Every row comes from one small tree of marks. The marks that hang from a mark follow it in brackets, in alphabetical order. Every link used is in the known rows. Which tree was each row made from?
Known rows
A{N{R X Z} V}: [-0.78 -0.31  0.08 -0.50 -0.54  0.13  0.29  0.58  0.26 -0.54 -0.25  0.20
  0.19 -0.09 -0.08  0.09 -0.01  0.36 -0.30]
R{A}: [-0.12 -0.21 -0.06 -0.16 -0.18 -0.02 -0.09  0.31 -0.03 -0.16  0.02  0.19
 -0.37 -0.03 -0.05  0.20  0.00  0.24 -0.19]
V{N{R X}}: [-0.48 -0.27  0.11 -0.29 -0.32  0.10  0.14  0.23  0.14 -0.20 -0.02  0.32
 -0.01 -0.13 -0.06 -0.06 -0.10  0.34 -0.39]
A{N X}: [-0.15 -0.20 -0.13 -0.21 -0.12 -0.05 -0.05  0.49  0.06 -0.20 -0.03  0.05
 -0.05 -0.10 -0.26  0.19 -0.13  0.26 -0.17]
N{X}: [-0.25 -0.18 -0.03 -0.22 -0.23 -0.08 -0.10  0.22  0.13 -0.15 -0.08  0.05
 -0.06 -0.02 -0.09  0.02 -0.12  0.24 -0.23]
V{N{X}}: [-0.31 -0.23  0.11 -0.28 -0.26  0.04  0.01  0.21  0.13 -0.14  0.01  0.21
 -0.09 -0.14 -0.08 -0.01 -0.16  0.27 -0.36]
R{A{V}}: [-0.22 -0.25 -0.05 -0.24 -0.17 -0.10 -0.02  0.44  0.04 -0.32 -0.08  0.21
 -0.29 -0.12 -0.14  0.26 -0.01  0.21 -0.21]
V{N{P R X Z}}: [-0.85 -0.19  0.31 -0.38 -0.40  0.21  0.18  0.21  0.18 -0.22 -0.15  0.46
  0.03 -0.03  0.09 -0.17 -0.15  0.38 -0.65]
P{Z{N{R{A} X}}}: [-0.35 -0.42 -0.14 -0.27 -0.42  0.21  0.26  0.36  0.14 -0.12 -0.22  0.30
 -0.08  0.03 -0.08  0.28 -0.12  0.51 -0.35]
Z{N}: [ 0.01 -0.27 -0.11 -0.15  0.00 -0.18 -0.04  0.22 -0.06 -0.16 -0.10  0.13
 -0.23 -0.13 -0.14  0.17 -0.12  0.17 -0.26]
P{Z{N}}: [-0.09 -0.33 -0.17 -0.13 -0.01  0.05  0.02  0.22 -0.04 -0.11 -0.14  0.12
 -0.09 -0.13 -0.07  0.25 -0.16  0.29 -0.25]
V{N}: [-0.19 -0.21  0.08 -0.18 -0.05  0.01 -0.04  0.19 -0.04 -0.16  0.08  0.25
 -0.19 -0.20 -0.03  0.05 -0.10  0.20 -0.30]
N{R X Z}: [-0.62 -0.25  0.12 -0.32 -0.41  0.07  0.10  0.26  0.12 -0.29 -0.15  0.21
  0.07  0.03  0.04 -0.07 -0.01  0.40 -0.29]
N{P{Z} R V X}: [-0.90 -0.15  0.04 -0.25 -0.29  0.32  0.04  0.23  0.27 -0.18 -0.18  0.34
  0.10  0.18  0.04 -0.16 -0.25  0.43 -0.73]
N{P R{A} X Z}: [-0.77 -0.18  0.15 -0.38 -0.53  0.16  0.11  0.34  0.18 -0.24 -0.23  0.40
 -0.14  0.15  0.06 -0.02 -0.05  0.44 -0.53]
N{P X}: [-0.43 -0.07  0.03 -0.24 -0.23 -0.04 -0.15  0.20  0.19 -0.11 -0.15  0.12
 -0.11  0.03 -0.08 -0.09 -0.19  0.21 -0.47]
P{Z{N{R}}}: [-0.26 -0.38 -0.15 -0.15 -0.06  0.10  0.16  0.25 -0.01 -0.19 -0.15  0.24
  0.00 -0.11 -0.04  0.20 -0.10  0.36 -0.28]
N{P V X}: [-0.61 -0.03  0.07 -0.23 -0.24  0.03 -0.16  0.20  0.20 -0.16 -0.14  0.23
 -0.12  0.15 -0.08 -0.19 -0.28  0.23 -0.70]

Which tree is each row?
[-0.28 -0.17 -0.01 -0.27 -0.20 -0.13 -0.04  0.20  0.15 -0.09 -0.26  0.16
 -0.14 -0.01 -0.18  0.00 -0.26  0.21 -0.57]
Z{N{P X}}
[-0.56 -0.34 -0.09 -0.23 -0.28  0.20  0.21  0.27  0.19 -0.17 -0.22  0.29
  0.07  0.05 -0.09  0.05 -0.27  0.49 -0.57]
P{Z{N{R V X}}}
[-0.52 -0.23 -0.09 -0.17 -0.15  0.19  0.02  0.44  0.10 -0.07 -0.13  0.37
 -0.08  0.05 -0.08  0.15 -0.14  0.50 -0.43]
N{P{Z} R{A{X}}}
[-0.68 -0.30  0.24 -0.37 -0.42  0.17  0.22  0.24  0.13 -0.27 -0.06  0.38
  0.06 -0.09  0.06 -0.07 -0.07  0.43 -0.41]
V{N{R X Z}}
[-0.88 -0.09  0.18 -0.25 -0.17  0.16  0.01  0.21  0.07 -0.31 -0.15  0.41
 -0.08  0.12  0.11 -0.19 -0.12  0.31 -0.69]
N{P R V Z}
[-0.74 -0.09 -0.04 -0.33 -0.36  0.35  0.02  0.37  0.29 -0.18 -0.18  0.21
  0.06  0.12 -0.04 -0.04 -0.32  0.32 -0.70]
A{N{P{Z} V X}}
[-0.72 -0.11  0.02 -0.22 -0.22  0.24 -0.09  0.20  0.24 -0.08 -0.17  0.23
  0.01  0.14  0.00 -0.12 -0.33  0.33 -0.69]
N{P{Z} V X}
[-0.47 -0.11  0.16 -0.29 -0.23  0.07 -0.04  0.18  0.18 -0.08 -0.07  0.31
 -0.13 -0.07 -0.06 -0.11 -0.23  0.21 -0.60]
V{N{P X}}
[-0.83 -0.05  0.02 -0.36 -0.41  0.21  0.08  0.41  0.29 -0.32 -0.17  0.32
 -0.01  0.14 -0.07 -0.18 -0.21  0.29 -0.74]
A{N{P R V X}}
[-0.74 -0.22  0.12 -0.30 -0.31  0.36  0.14  0.21  0.23 -0.10 -0.11  0.42
  0.11 -0.07  0.06 -0.09 -0.21  0.41 -0.62]
V{N{P{Z} R X}}
[-0.57 -0.29  0.21 -0.29 -0.21  0.15  0.18  0.23 -0.04 -0.29  0.02  0.41
 -0.05 -0.16  0.10 -0.02  0.00  0.35 -0.34]
V{N{R Z}}
[-0.59 -0.21  0.16 -0.39 -0.39  0.09  0.10  0.42  0.24 -0.21 -0.16  0.43
 -0.22 -0.12 -0.14  0.10 -0.17  0.27 -0.62]
R{A{V{N{P X}}}}
[-0.64 -0.04  0.00 -0.38 -0.51  0.21  0.02  0.46  0.26 -0.22 -0.16  0.29
 -0.27  0.16 -0.12  0.01 -0.24  0.29 -0.73]
R{A{N{P V X}}}
[-0.69 -0.13  0.14 -0.24 -0.17  0.07  0.03  0.22  0.04 -0.29 -0.15  0.32
 -0.07  0.01  0.11 -0.10 -0.04  0.28 -0.46]
N{P R Z}
[-0.69 -0.19  0.06 -0.33 -0.25  0.11  0.08  0.50  0.13 -0.30 -0.19  0.30
  0.06  0.01 -0.09  0.01 -0.11  0.37 -0.46]
A{N{P R Z} X}
